Each row was made from one small tree. Brackets hold a mark, then the marks that hang from it, in the order of their numbers. Every link used is in the known rows. Write each row's tree.
(in the rows, 128 means zero)
Known rows
[Q_528 Q_287 Q_618]: [134 137 110 133 139 171 117 104 133 123 149 146 113 148 138 135 118 130
 128 106 118 153  94 108 110 144  96]
[Q_144 Q_159 [Q_528 Q_287 [Q_618 Q_604] Q_936]]: [170  97 133 186 130 226 142 121 107 130 145 153 101 183  92 138  87 104
 137 133 133 134  31 101  88 216 101]
[Q_936 Q_159]: [126 147 152 108 132 106 129 135 116 132 159 128 119 123 112 138 120 136
 141 124 119 138 149 112 120 129 111]
[Q_998 [Q_144 [Q_528 Q_287]] Q_618 Q_936]: [143 150  91 144 128 175 113 119 126 140 112 109 114  93 150 136 116 139
 141 131  95 140 105 161 164 110 198]
[Q_287 Q_998]: [ 99 129 130  98 136 137 133 118 129 119 149 121 143 128 113 122 135 125
 127 125 148 146 120 136 106 134 119]
[Q_287 [Q_998 Q_936]]: [ 96 132 115 112 128 106 154 132 116 106 140  92 168  97 133 139 142 124
 123 129 150 137 132 144 135 115 137]
[Q_936 [Q_159 Q_287] [Q_998 Q_144 Q_618]]: [128 179 147 120 103 139  94 141 159 123 138  99  52  80 152 179 136 148
 189 183  72 139 176 104 168  88 169]
[Q_936 Q_528]: [124 135 144  89 130 113 134 134 122 136 129 148 129 106 130  98 134 133
  90 103 145 116 150 135 136 126 131]
[Q_144 [Q_159 [Q_287 Q_998]] [Q_528 Q_618]]: [116 126 146 150 126 218 121 111 152 137 178 126  81 127 110 122 107 128
 156 145 122 114  80  95  74 197 102]
[Q_604 [Q_936 Q_159 Q_528]]: [139 120 167 108 156  95 136 131  99 140 131 148 122 125 107 110 138 135
  97  99 145 100 146 121 129 133 103]
[Q_604 [Q_936 Q_159 Q_528 [Q_998 Q_144 Q_618]]]: [147 158 167 106 144 126 107 128 123 128  95 128  76 104 144 140 142 145
 137 142 114  96 148 132 176  89 158]
[Q_144 Q_159]: [118 130 152 111 149 151 116 116 107 125 148 130 121 137  97 122 116 118
 137 113 124 123 109 152  92 150 122]
[Q_618 Q_159]: [128 123 146 128 118 123 111 132 116 138 140 132 157 120 128 134 103 131
 120 118 148 135 116 117 105 105 106]
[Q_604 [Q_144 [Q_528 Q_618]]]: [156 137  88 103 140 140 152 125 150 160 147 176 134 180 136  90 103 149
 129  79 145 123 114 128  98 152  88]
[Q_604 [Q_144 Q_159] Q_936]: [137  99 122 102 191 114 130 103 102 139 121 158 156 192  88  98 126 127
 121  71 155 106 110 178  77 144  90]
[Q_604 Q_936]: [121 104 116  95 160 113 131 126 103 131 144 150 141 166  97 111 140 122
 120  86 147 131 120 165  92 129 100]
[Q_998 Q_144 [Q_618 Q_604] Q_936]: [118 124  70 149  96 114 136 148 123  95  79 109 148 138 159 136 149 131
 139 141 110 139 119 198 197  70 205]
[Q_936 Q_159 Q_528 Q_998]: [146 178 191  83 124 102 136 147 116 128 136 128  91  84 140 151 128 139
 123 127 132 112 183  80 154 126 119]
[Q_936 Q_159 Q_528 [Q_998 Q_144]]: [129 163 180  91 121 117 110 136 123 129 124 125  86  94 161 147 126 138
 130 144 114 116 173 109 162 117 172]
[Q_159 [Q_287 Q_604 [Q_998 Q_618 Q_936]]]: [ 81 151  81 157  97 107 137 134 163  88 119  64 145  65 142 142 171 113
 143 173  89 151 154 144 173  93 166]
[Q_936 [Q_159 Q_287] Q_528]: [126 143 170 118 109 102 129 144 135 144 152 130  94  74 128 127 136 145
 114 140 115 116 186  78 147 132 121]
[Q_604 Q_144 [Q_936 Q_528]]: [144 104 115  79 171  79 149 121 117 151 104 177 168 163 122  74 143 141
  75  64 175 100 148 160 122 120  99]
[Q_998 [Q_144 [Q_528 Q_936]] [Q_618 Q_604]]: [146 103  98 150 101 172 137 152 134 136 119 143 112 161 108 117 113 121
 145 163 123 140  84 167 148 134 183]
[Q_287 Q_604]: [ 96 133 100 112 126 103 125 126 130 111 136 124 149 144 121 110 142 103
 123 115 103 159 145 167 116 134 139]
[Q_287 [Q_604 Q_936]]: [ 99 106  94 114 151  95 126 120 112 111 130 133 155 171 102 103 151  98
 115  93 116 147 129 186  97 138 119]
[Q_618 [Q_159 [Q_287 Q_604 [Q_998 Q_144 Q_936]]]]: [ 62 104 100 188  85 107 101 125 145 101 118  58 179  77 177 152 138 103
 129 184 104 150 134 140 146  95 196]
[Q_604 [Q_144 Q_159] [Q_936 Q_528 Q_998]]: [156 130 163  76 182 110 137 114 104 136  99 159 131 155 118 109 133 130
 104  75 166  83 141 145 109 140  97]

Write each row's tree
[137 171 134 118 142 100 123 132 125 101 114 107  97 129 114 158 152 117
 165 137  87 138 152 136 146 107 116]
[Q_287 [Q_604 [Q_936 Q_159 [Q_998 Q_618]]]]
[127 102  67 114 146  94 140 126 145 153 137 156 150 181 108  80 142 119
 120  81 116 139 159 162  89 158 111]
[Q_159 [Q_287 [Q_604 [Q_144 Q_528] Q_936]]]
[171 163 160 139 104 147 139 129 121 105 101 149  82 138 165 169 126 138
 121 121 123 130 128  50 171 151 101]
[Q_936 Q_159 [Q_528 Q_287 [Q_618 Q_604]] Q_998]
[133  68 114 161 101 108 122 145 108 125 118 149 154 172 115 140 133 125
 117 115 154 134 113 124 106 115  93]
[Q_618 [Q_159 Q_287] [Q_604 Q_936]]
[110 155 109 125 125 122 149 132 133 102 118  86 149  79 134 142 148 137
 137 148 135 130 121 147 166  83 144]
[Q_287 [Q_998 Q_618 Q_936]]
[151 103 135 132 142 151 146 136 136 172 174 143 120 131  82 109  95 125
 139 133 141 114 127 112  73 184 109]
[Q_604 [Q_144 [Q_159 Q_287] [Q_528 Q_936]]]
[ 63 112 125 143 144 164  90  87 129  96 118  93 140 145 121 115 133  89
 138 156  94 145  94 192 104 156 192]
[Q_287 Q_604 [Q_998 [Q_144 Q_159]]]
[131 115 161 121 136  96 129 137 119 145 144 141 101 105 110 120 147 141
 107 119 129 102 170  99 129 135 102]
[Q_604 [Q_936 [Q_159 Q_287] Q_528]]
[198 158 117 121  98 127 143 150 138 143  79 157 142 164 146 141 100 154
 146 111 157 129 122 110 149  97 106]
[Q_936 [Q_998 [Q_618 Q_159 [Q_604 [Q_144 Q_528]]]]]
[162 117 107 134 145 123 148 129 146 169 163 170 104 175 119 109 116 155
 148  93 129 108 135  89  94 164  59]
[Q_604 [Q_144 [Q_528 Q_618]] [Q_936 [Q_159 Q_287]]]
[145  80 102 120 166 108 146 115  94 121  91 170 169 237  90 102 134 121
 117  68 162 116  99 187  96 148  95]
[Q_618 [Q_604 [Q_144 Q_159] Q_936]]
[111 134 110  91 146  96 127 129 112 102 129 125 131 163 118 135 155  96
 134 100 118 149 150 163 103 133 118]
[Q_287 [Q_604 [Q_936 Q_998]]]
[145 137 154  95 150 140 115 133 103 148 149 137  81 154 120 145 114 133
 161 116 120 122 135 135 105 152 145]
[Q_604 [Q_936 Q_159 [Q_998 [Q_144 Q_528]]]]
[126 131 128 150 115 155  81 122 138 135 105 120 132 108 148 134 106 142
 140 156 118 130  98 153 146  65 166]
[Q_998 Q_144 [Q_618 Q_159]]
[ 74 133  91 130 121  91 150 127 123  87 126  77 183 106 140 132 155  99
 120 137 119 154 138 163 141 122 156]
[Q_287 Q_604 [Q_998 Q_936]]
[117 175 164 114  97  87 125 147 145 114 137 106  84  70 151 151 150 120
 130 152  86 134 213  76 157 135 140]
[Q_936 [Q_159 [Q_287 Q_604]] Q_528 Q_998]
[123 143 123 125 117  57 138 131 158 137 117 131 138 108 146 100 148 134
 102 127  99 128 210 102 156 127 128]
[Q_936 [Q_159 [Q_287 [Q_604 Q_144]]] Q_528]
[127  91 105 151  91 101 138 130 147 126 104 137 188 161 144 132 127 140
 117 133 169 147 130  99 125 110  97]
[Q_618 [Q_159 [Q_287 Q_998]] [Q_604 Q_144]]
[147 150 171 121 143 131 122 114 111 142 128 136 109  93 127 134 122 141
  98 116 119 129 147  81 149 143 120]
[Q_936 Q_159 [Q_528 Q_287]]
[161 104 108 156 115  98 178 149 134 125 133 156 150 196 124 135 114 131
 137 137 152 133 112  92 136 141  79]
[Q_528 [Q_618 [Q_604 Q_144]] [Q_936 Q_159]]
[146 129 134 166 125 174 100 105 127 132 136 140 135 132 149 151  93 132
 122 119 133 145  74  80 106 124  83]
[Q_528 Q_287 [Q_618 Q_159]]
[ 92 137 115 144 101 132 124 131 160 115 102  83 121  39 171 127 161 142
 115 180 117 109 149 143 202  76 206]
[Q_159 [Q_287 [Q_998 Q_144 Q_618 [Q_936 Q_528]]]]
[147 153 147 153 104 105 132 149 122 131  87 106 159  43 160 132 123 147
  96 140 149  95 130 118 191  56 141]
[Q_998 [Q_618 Q_159] [Q_936 Q_528]]
[150  82  90 144 161 133 149 111 110 113  98 179 156 252 110 101 128 125
 126  72 158 108  71 168  95 155  74]
[Q_528 [Q_618 [Q_604 [Q_144 Q_159] Q_936]]]
[100  89 126 138 113 177 124 134 152 152 184 114 107 107 110 123 114 115
 142 185 131 143 113 122  95 171 171]
[Q_159 [Q_287 [Q_998 [Q_144 [Q_528 Q_936]]]]]
[124 136 122 166 108 167 114 128 134 138 107  86 153  74 157 140 103 142
 140 169 137 117  84 144 157  86 186]
[Q_287 [Q_998 [Q_144 Q_528] [Q_618 Q_159] Q_936]]
[165 128 159 177 128 210 121 114 133 156 139 109 132  82  98 152  84 129
 131 177 150 141  52  71 114 138 107]
[Q_144 [Q_528 [Q_287 [Q_998 [Q_618 Q_159]]] Q_936]]
[114 118 159 167  94 158 115 123 162 134 139 126 128  79 163 127 119 141
  99 160 156 106 109  55 130 122  92]
[Q_936 [Q_528 [Q_618 [Q_159 [Q_287 Q_998]]]]]
[ 91 115 142 148 115 152  97 131 140 103 155  85  90 106 123 160 128  79
 164 194  79 146 139 141 106 158 189]
[Q_528 [Q_936 [Q_998 [Q_144 [Q_159 [Q_287 Q_604]]]]]]
